What can hang from each mark:
kena: resimo
dige: zeroz
resimo: dopim fomi kena
zeroz: bere dige dopim
bere: resimo zeroz
dopim: resimo zeroz
fomi: resimo

Known rows, with every way that one mark hangs from another:
fomi{resimo{dopim{zeroz{bere}} kena}}: [2.91,0.70,0.56,3.03,2.11,1.72,-3.07,-1.52,3.10,-1.11,1.37,-0.19,0.79,1.25,-0.99,-2.15,2.51,0.53,-0.98,1.33,0.63,1.12,-0.08,-1.93,0.68,1.40,2.12,0.61,4.44,0.57,-0.02,0.20,3.49,-3.03,0.16]
bere{zeroz}: [-0.79,-0.11,0.96,0.46,1.00,0.75,-1.32,-0.78,1.04,0.58,2.06,-0.92,-0.04,0.41,-0.74,-0.69,-0.09,-0.04,0.26,0.77,-0.07,0.38,-0.62,-0.15,0.47,-0.54,0.43,0.31,0.70,-1.34,-0.63,-0.25,0.62,-0.32,0.09]
resimo{fomi}: [-0.74,-0.74,-0.81,0.44,0.90,0.21,-0.51,-1.62,0.02,0.61,0.08,0.24,-0.98,0.14,-0.98,0.37,0.64,-1.15,-0.84,0.63,0.35,1.07,-0.02,-0.11,1.18,0.16,-0.13,-0.01,-0.25,0.36,0.73,0.10,-0.79,0.40,0.05]
resimo{dopim{zeroz} fomi kena}: [0.45,-0.90,-0.12,3.06,3.34,0.11,-3.09,-3.49,2.34,-0.12,2.18,-0.51,-1.25,0.31,-2.12,-0.37,1.75,-1.76,-2.62,1.62,-0.09,1.54,-0.08,-1.60,1.48,1.62,1.35,2.13,3.35,1.75,0.68,-0.36,1.37,-1.60,0.84]
fomi{resimo{dopim{zeroz{dige}} kena}}: [2.70,0.03,-0.74,3.19,2.43,0.93,-2.56,-1.67,3.09,-0.82,-0.02,0.26,0.58,1.19,-1.32,0.83,1.93,0.05,-0.23,-0.11,0.43,1.27,1.01,-2.41,0.59,0.37,1.99,1.14,3.85,-0.56,-0.04,-0.08,2.22,-3.29,0.59]
resimo{dopim{zeroz{bere dige}} fomi kena}: [0.49,0.39,0.57,3.67,3.73,1.42,-2.68,-2.35,4.23,-1.29,3.38,0.09,1.26,1.57,-3.23,-0.06,1.90,-1.66,-0.76,1.40,1.22,3.95,0.44,-3.21,1.74,2.11,1.34,0.86,4.80,-0.20,0.01,-0.26,1.56,-2.39,0.44]
kena{resimo{dopim{zeroz} fomi}}: [1.20,-0.78,-1.59,2.76,3.50,0.08,-2.47,-2.50,0.66,-0.33,2.76,0.70,-2.13,0.04,-1.32,-0.58,1.56,-2.42,-1.54,1.93,-0.48,2.64,-0.58,-1.30,0.41,1.45,1.38,0.48,1.83,0.48,0.79,-0.26,0.82,-1.28,0.15]
resimo{dopim{zeroz{dige}} fomi kena}: [0.05,-0.71,-0.32,3.33,3.75,0.51,-2.53,-3.02,2.99,-0.75,2.18,-0.14,-0.22,0.67,-2.84,1.28,1.14,-2.02,-1.43,0.56,0.56,2.85,0.65,-2.57,1.57,1.19,1.34,1.62,3.64,-0.30,-0.02,-0.67,0.81,-1.85,0.81]
bere{resimo{dopim fomi} zeroz}: [0.44,-2.23,0.08,2.50,2.93,1.85,-2.61,-3.42,1.52,0.68,1.27,-1.59,-0.79,1.93,-1.79,-1.15,0.95,-1.76,-0.66,2.73,0.45,1.95,-0.89,-1.60,2.59,0.48,1.22,0.95,1.55,-1.36,0.06,0.34,2.07,-0.68,0.04]
dige{zeroz}: [0.02,0.54,0.13,1.57,0.43,-0.94,-0.42,-1.12,0.38,-0.30,0.99,0.05,0.14,0.55,-0.06,0.01,0.18,1.59,0.16,-0.17,-0.01,0.96,0.78,0.85,-0.13,0.17,0.71,-0.55,0.31,0.29,-0.53,-1.77,-0.21,-0.13,-0.01]
bere{resimo{dopim fomi kena} zeroz{dige}}: [1.56,-2.39,0.16,3.20,3.68,2.48,-2.89,-3.87,4.15,0.37,1.34,-1.76,0.85,2.44,-2.58,0.36,0.68,-2.03,0.20,1.98,1.13,4.08,-0.06,-2.96,2.66,0.43,1.50,1.61,3.58,-2.46,-0.44,-0.32,2.62,-1.58,-0.02]
dopim{resimo{fomi}}: [0.26,-0.12,-0.92,1.37,1.42,1.00,-0.48,-0.97,-0.32,0.85,-0.51,0.62,-1.60,-0.17,-0.58,0.51,1.61,-2.03,-1.37,0.74,0.48,2.16,-0.15,-0.77,1.15,0.92,0.41,-0.22,-0.54,-0.11,1.46,0.14,-0.08,-0.57,-0.84]
dopim{resimo{fomi kena} zeroz{bere dige}}: [0.09,1.38,0.03,3.98,3.80,2.53,-1.82,-1.41,3.54,-0.49,2.54,1.36,1.02,0.25,-2.30,0.14,2.34,-2.28,-0.68,0.96,1.59,5.77,0.63,-3.22,0.95,1.67,0.94,-0.76,3.55,-1.59,0.11,-0.56,1.17,-3.04,-1.37]
fomi{resimo}: [1.70,-0.05,-0.74,-0.43,-0.24,0.75,-0.55,-0.51,-0.09,0.97,-2.04,0.38,-0.20,0.35,0.43,0.17,1.07,0.88,0.04,-0.06,0.30,-0.05,0.10,0.08,0.07,-0.84,0.47,-0.71,-0.05,-0.33,0.46,0.56,0.78,-0.56,-0.11]
fomi{resimo{dopim}}: [2.72,-0.46,-0.71,1.40,0.40,0.27,-1.02,-1.04,0.16,-0.30,-1.79,-0.22,-0.67,1.57,0.13,-0.08,1.51,0.60,-0.47,0.45,0.09,-0.93,0.13,-0.63,0.43,-0.18,1.17,0.93,1.02,0.56,0.55,0.73,1.87,-1.18,0.49]
fomi{resimo{dopim{zeroz{bere dige}} kena}}: [2.55,1.04,0.16,3.65,2.71,1.88,-2.66,-0.97,3.85,-1.66,1.31,0.55,2.01,1.99,-1.62,-0.27,2.17,0.49,0.32,0.59,1.19,2.45,0.68,-3.03,0.75,0.87,1.89,0.36,5.13,-0.81,-0.66,0.20,3.08,-3.49,0.21]
bere{zeroz{dige dopim{resimo}}}: [-0.49,0.06,1.45,2.16,3.09,3.07,-0.55,0.98,3.53,-0.63,1.51,1.05,1.33,1.62,-0.46,0.98,1.41,-1.16,0.40,0.38,1.73,3.56,0.92,-2.27,1.18,-0.18,1.04,-1.20,2.25,-4.14,-1.61,-0.71,-0.23,-1.42,-1.08]
dige{zeroz{dopim{resimo{fomi kena}}}}: [0.98,-0.95,0.28,3.66,3.54,1.32,-1.51,-2.36,3.64,0.36,1.15,0.63,-0.64,1.31,-0.47,0.35,3.02,-0.49,-2.54,0.72,1.40,4.81,1.28,-0.46,1.80,2.00,1.85,-0.73,2.26,-0.59,-0.18,-2.13,0.04,-1.00,-0.63]

Rows:
[-0.40,1.34,0.02,2.20,2.26,2.71,-0.87,0.69,2.53,-1.76,2.21,1.32,2.89,0.90,-1.34,-0.95,0.92,-0.42,1.79,0.55,1.45,3.85,0.64,-3.07,0.43,0.43,0.31,-1.91,2.39,-2.62,-1.14,0.33,1.35,-2.60,-0.71]  dopim{zeroz{bere{resimo} dige}}
[1.09,-1.59,-1.20,3.67,4.20,2.00,-2.92,-3.30,3.58,-0.74,1.32,-0.30,0.67,1.48,-2.40,0.32,1.51,-2.15,-0.79,1.17,0.87,4.05,0.49,-3.39,2.02,1.17,1.37,1.19,3.51,-0.95,-0.17,-0.18,2.17,-2.47,0.45]  bere{resimo{dopim{zeroz{dige}} fomi kena}}
[1.51,-1.95,-0.09,2.39,1.98,0.11,-1.84,-3.23,1.63,0.24,0.17,-1.29,-1.19,1.16,-1.67,0.26,1.08,-1.61,-1.92,1.28,0.17,1.37,-0.22,-0.97,2.01,1.62,1.00,2.29,2.52,1.11,0.73,-0.37,1.22,-0.15,0.81]  resimo{dopim fomi kena}
[0.99,0.77,1.03,2.93,2.47,0.76,-2.80,-1.22,3.04,-1.89,3.25,-0.63,0.97,1.00,-1.32,-2.12,1.11,-0.23,-0.84,1.57,0.57,1.48,-0.29,-1.91,0.43,2.17,1.78,1.39,4.37,0.89,-0.45,-0.49,2.73,-2.50,0.41]  resimo{dopim{zeroz{bere}} kena}
[-0.81,1.62,-0.87,2.14,2.49,1.10,-0.43,0.94,1.47,-0.75,1.11,1.71,0.58,-0.76,-0.93,1.09,1.24,-1.27,0.31,-0.35,0.49,2.48,1.32,-2.21,-0.31,0.00,0.54,-0.97,1.16,-1.78,-0.37,-0.17,0.10,-2.64,-0.88]  dopim{resimo zeroz{dige}}
[-1.41,2.14,-0.54,3.40,3.41,2.47,-1.13,-0.37,2.27,-0.57,2.52,1.93,0.70,0.12,-2.02,-0.10,2.35,-2.26,-0.06,0.67,1.54,4.70,0.32,-2.91,0.94,1.23,0.57,-1.63,1.92,-1.57,0.38,0.01,0.26,-2.52,-1.18]  dopim{resimo{fomi} zeroz{bere dige}}
[1.31,-1.25,1.12,3.43,3.62,2.98,-1.89,-2.70,5.14,-0.61,2.38,0.16,1.82,2.95,-0.86,-1.75,2.29,0.57,-1.11,1.59,2.31,6.01,0.53,-0.90,2.55,1.96,1.43,-1.41,3.68,-1.47,-1.27,-1.64,1.24,-0.92,-0.72]  dige{zeroz{bere{resimo{fomi kena}} dopim}}
[1.44,-0.58,0.70,1.68,2.22,1.90,-0.69,0.33,3.19,-0.41,-0.19,0.44,0.35,0.70,0.84,0.09,1.86,-0.69,-1.54,0.13,1.30,2.87,0.16,-1.43,0.88,0.92,1.28,-0.04,2.27,-1.43,-0.42,-0.72,0.76,-1.38,-1.07]  zeroz{dopim{resimo{kena}}}
[-0.05,0.78,1.80,1.09,1.83,2.51,0.69,1.67,3.57,-1.89,1.74,1.59,3.13,2.36,-0.52,0.27,1.11,-0.15,1.29,-0.09,2.19,3.55,0.80,-2.06,0.61,0.52,-0.29,-1.90,3.10,-2.62,-1.51,-0.28,-0.52,-0.72,-0.50]  zeroz{bere dige dopim}
[0.37,-0.99,1.30,3.20,4.39,3.44,-1.62,-1.86,5.13,0.44,1.95,0.24,0.35,1.55,-1.55,1.26,2.05,-2.11,-0.86,1.01,1.88,5.51,0.40,-2.41,2.43,0.44,1.50,-0.45,3.62,-3.71,-0.93,-1.21,0.19,-1.21,-1.12]  bere{zeroz{dige dopim{resimo{fomi kena}}}}
[3.77,-1.16,-0.19,1.71,0.76,0.59,-2.09,-1.86,1.41,0.26,-1.93,-1.12,-0.29,1.67,0.03,-0.02,1.58,0.35,-0.89,0.39,0.22,-0.19,0.07,-0.99,0.80,0.37,1.69,1.68,2.71,0.69,0.27,0.18,2.65,-1.48,0.48]  fomi{resimo{dopim kena}}
[1.06,-1.94,-1.01,3.13,3.86,1.35,-3.57,-3.83,2.58,-0.19,1.59,-0.99,-0.90,0.74,-1.77,-1.20,1.67,-1.85,-1.80,1.82,0.39,2.55,-0.19,-2.34,2.22,1.48,1.69,1.72,2.72,0.48,0.52,-0.02,2.45,-2.21,0.49]  bere{resimo{dopim{zeroz} fomi kena}}
[0.33,-0.81,0.36,1.92,3.23,4.32,-0.27,-0.38,4.03,-1.33,1.11,1.79,2.58,3.05,-1.35,-0.30,1.77,-1.25,0.49,0.91,2.74,5.49,0.45,-3.22,2.21,0.84,-0.17,-2.33,2.43,-3.15,-1.25,0.21,0.07,-0.79,-0.99]  zeroz{bere{resimo{fomi}} dige dopim}
[0.95,0.02,1.32,3.33,3.79,3.70,-0.43,-0.38,4.88,-0.80,1.10,1.55,1.75,1.92,-1.24,0.79,2.64,-1.75,-0.75,0.63,2.58,6.38,0.78,-3.04,1.97,2.09,0.88,-1.17,3.71,-2.80,-0.50,-0.61,0.24,-1.74,-1.31]  zeroz{bere dige dopim{resimo{fomi kena}}}
[-0.10,0.02,-0.89,2.87,3.37,1.07,-2.23,-2.33,1.90,0.66,1.60,0.57,-1.40,-1.17,-1.18,-0.25,2.18,-1.90,-2.24,1.06,0.24,3.09,-0.06,-1.62,1.04,1.51,1.23,0.58,1.24,0.26,1.17,-0.33,0.81,-2.14,-0.90]  dopim{resimo{fomi kena} zeroz}
[0.82,-0.60,-1.77,3.32,3.57,0.60,-1.97,-2.13,1.35,-0.67,2.44,1.26,-1.03,0.31,-2.14,0.80,1.39,-2.44,-0.42,1.12,0.04,3.63,0.38,-2.44,0.51,1.12,1.17,-0.10,2.53,-1.42,0.28,-0.51,0.14,-1.78,0.14]  kena{resimo{dopim{zeroz{dige}} fomi}}
[1.02,-1.02,0.06,2.62,3.43,2.93,-0.23,-0.66,4.00,-0.02,-0.37,1.51,0.44,1.27,-0.89,2.11,2.33,-2.24,-1.37,-0.07,1.84,5.04,0.78,-2.51,1.83,1.20,1.05,-0.71,2.83,-2.37,-0.28,-0.73,-0.53,-1.32,-0.92]  zeroz{dige dopim{resimo{fomi kena}}}
[1.83,-0.35,0.62,1.31,1.04,2.52,-1.30,-0.69,2.41,-0.40,0.74,-0.51,2.42,1.38,0.15,-1.86,0.50,-0.09,0.61,1.19,1.12,3.24,-0.47,-1.41,1.14,1.27,0.82,-0.17,2.47,-1.02,-0.67,-0.03,2.61,-1.20,-0.97]  zeroz{bere{resimo{kena}}}
[-0.27,0.50,-0.78,3.31,3.89,1.88,-1.76,-1.95,2.66,0.57,1.29,0.95,-0.31,-0.74,-2.04,1.34,1.95,-2.37,-1.26,0.25,0.70,4.40,0.81,-2.68,1.15,1.23,0.98,0.10,2.38,-1.23,0.46,-0.64,0.28,-2.49,-0.64]  dopim{resimo{fomi kena} zeroz{dige}}
[2.84,-0.88,0.68,2.63,1.50,1.93,-1.86,-0.99,2.69,-1.52,0.87,-1.52,1.76,2.55,-0.46,-2.16,0.65,-0.55,0.22,1.72,1.09,2.72,-0.74,-2.06,1.40,1.87,1.70,1.04,3.72,-0.21,-0.39,0.36,3.59,-1.88,-0.28]  zeroz{bere{resimo{dopim kena}}}
[2.41,-1.03,0.28,4.69,2.70,1.44,-2.74,-3.65,3.15,-0.90,2.16,-1.23,0.80,3.19,-1.65,-1.81,1.81,-0.19,-0.72,2.32,1.23,4.75,0.07,-1.40,2.38,2.29,2.13,0.44,3.67,0.38,-0.01,-1.13,2.93,-1.48,-0.10]  dige{zeroz{bere{resimo{dopim fomi kena}}}}
[-1.03,-0.52,2.08,1.22,2.74,2.48,-0.36,0.23,3.88,-0.63,2.27,0.18,1.83,1.72,-1.00,0.80,0.46,-0.21,0.72,0.29,1.38,2.40,0.72,-1.62,1.23,-0.50,0.55,-1.05,2.39,-3.60,-2.18,-0.62,-0.71,-0.44,-0.04]  bere{zeroz{dige dopim}}
[-0.93,-1.07,1.02,2.00,3.66,2.96,-1.45,-1.38,2.61,0.69,1.90,0.54,-1.10,1.00,-0.81,-0.23,2.32,-1.98,-1.67,1.62,1.36,3.47,-0.03,-1.18,1.89,0.69,1.06,-0.76,1.46,-2.18,-0.06,-0.50,-0.10,-0.56,-1.00]  bere{zeroz{dopim{resimo{fomi}}}}
[1.23,0.55,-0.84,3.69,3.91,1.64,-1.98,-1.58,2.40,-1.49,3.69,1.57,0.27,1.30,-2.23,-0.34,1.72,-2.26,0.26,1.73,0.69,5.03,-0.01,-2.88,0.81,2.08,1.06,-0.83,3.84,-1.53,-0.04,-0.17,0.83,-2.15,-0.45]  kena{resimo{dopim{zeroz{bere dige}} fomi}}
[1.11,-1.36,0.46,2.17,3.35,2.37,-1.06,-1.41,2.99,0.63,-0.04,0.63,-0.91,0.71,-0.04,0.32,2.41,-1.78,-2.47,1.05,1.35,4.12,-0.03,-1.39,1.94,1.77,1.07,-0.32,1.79,-0.80,0.16,-0.44,-0.02,-0.83,-0.89]  zeroz{dopim{resimo{fomi kena}}}
[1.18,-2.21,-0.84,1.31,1.77,2.00,-1.55,-2.93,1.81,1.13,-0.51,-0.68,-0.13,0.42,-0.72,-0.43,0.83,-1.62,-0.79,1.16,0.43,3.05,-0.43,-0.93,2.01,0.83,0.83,0.51,0.99,-0.66,0.71,0.15,1.35,-0.67,-0.40]  bere{resimo{fomi kena}}
[1.38,-2.88,0.35,2.92,3.25,2.18,-3.66,-4.32,3.07,0.64,1.44,-2.13,-0.51,2.13,-1.92,-0.82,0.73,-1.98,-1.02,2.46,0.39,2.85,-1.04,-1.66,2.83,0.99,1.93,2.11,2.95,-1.21,0.08,-0.18,2.81,-0.79,0.04]  bere{resimo{dopim fomi kena} zeroz}
[1.14,-0.09,1.29,4.45,3.39,2.30,-1.38,-1.81,4.49,-0.62,2.44,0.75,0.58,1.94,-0.79,-0.88,3.26,-0.42,-1.89,1.29,1.99,6.09,0.72,-0.94,1.71,2.74,1.62,-1.19,3.46,-0.90,-0.70,-1.96,0.62,-1.36,-1.18]  dige{zeroz{bere dopim{resimo{fomi kena}}}}
[0.19,0.11,0.32,1.83,2.16,2.26,0.72,1.92,2.35,-1.16,-0.60,1.88,1.20,1.41,0.12,1.76,1.76,-0.95,0.38,-0.45,1.63,3.31,1.34,-2.18,0.63,0.28,0.46,-1.62,1.59,-3.18,-0.95,-0.55,-0.68,-1.42,-1.15]  zeroz{dige dopim{resimo}}
[-0.16,-0.63,-0.08,1.80,2.74,2.28,-0.18,-0.51,1.52,0.00,0.01,1.42,-1.10,0.56,-0.31,0.41,2.56,-1.90,-1.89,0.84,1.29,3.01,0.39,-1.13,1.69,1.05,0.58,-1.39,0.55,-1.08,0.72,-0.14,-0.84,-0.43,-0.86]  zeroz{dopim{resimo{fomi}}}
[-0.24,0.99,0.93,3.96,3.18,2.19,-0.48,-0.70,3.04,-0.87,2.28,1.68,0.29,2.10,-0.53,-0.96,3.43,-0.11,-1.28,1.20,2.04,5.42,0.83,-0.95,1.79,1.96,1.09,-2.48,2.26,-1.17,-0.29,-1.38,-0.05,-0.80,-1.32]  dige{zeroz{bere dopim{resimo{fomi}}}}
[0.24,-0.52,-0.24,1.35,1.46,2.69,-1.02,-1.49,1.20,0.17,0.54,0.58,1.07,1.53,-1.04,-1.53,1.43,-1.37,0.25,1.61,1.11,3.43,-0.64,-1.48,1.85,0.92,0.06,-1.20,0.61,-0.99,0.11,0.56,1.25,-0.48,-0.94]  zeroz{bere{resimo{fomi}}}
[0.37,-0.43,0.55,3.09,3.12,3.05,-1.01,-1.98,3.68,-1.15,2.49,1.21,1.42,2.88,-0.84,-1.74,2.37,0.44,-0.33,1.59,2.16,5.43,0.47,-0.92,2.24,1.61,0.75,-2.62,2.15,-1.50,-1.44,-1.10,0.34,-0.51,-0.87]  dige{zeroz{bere{resimo{fomi}} dopim}}
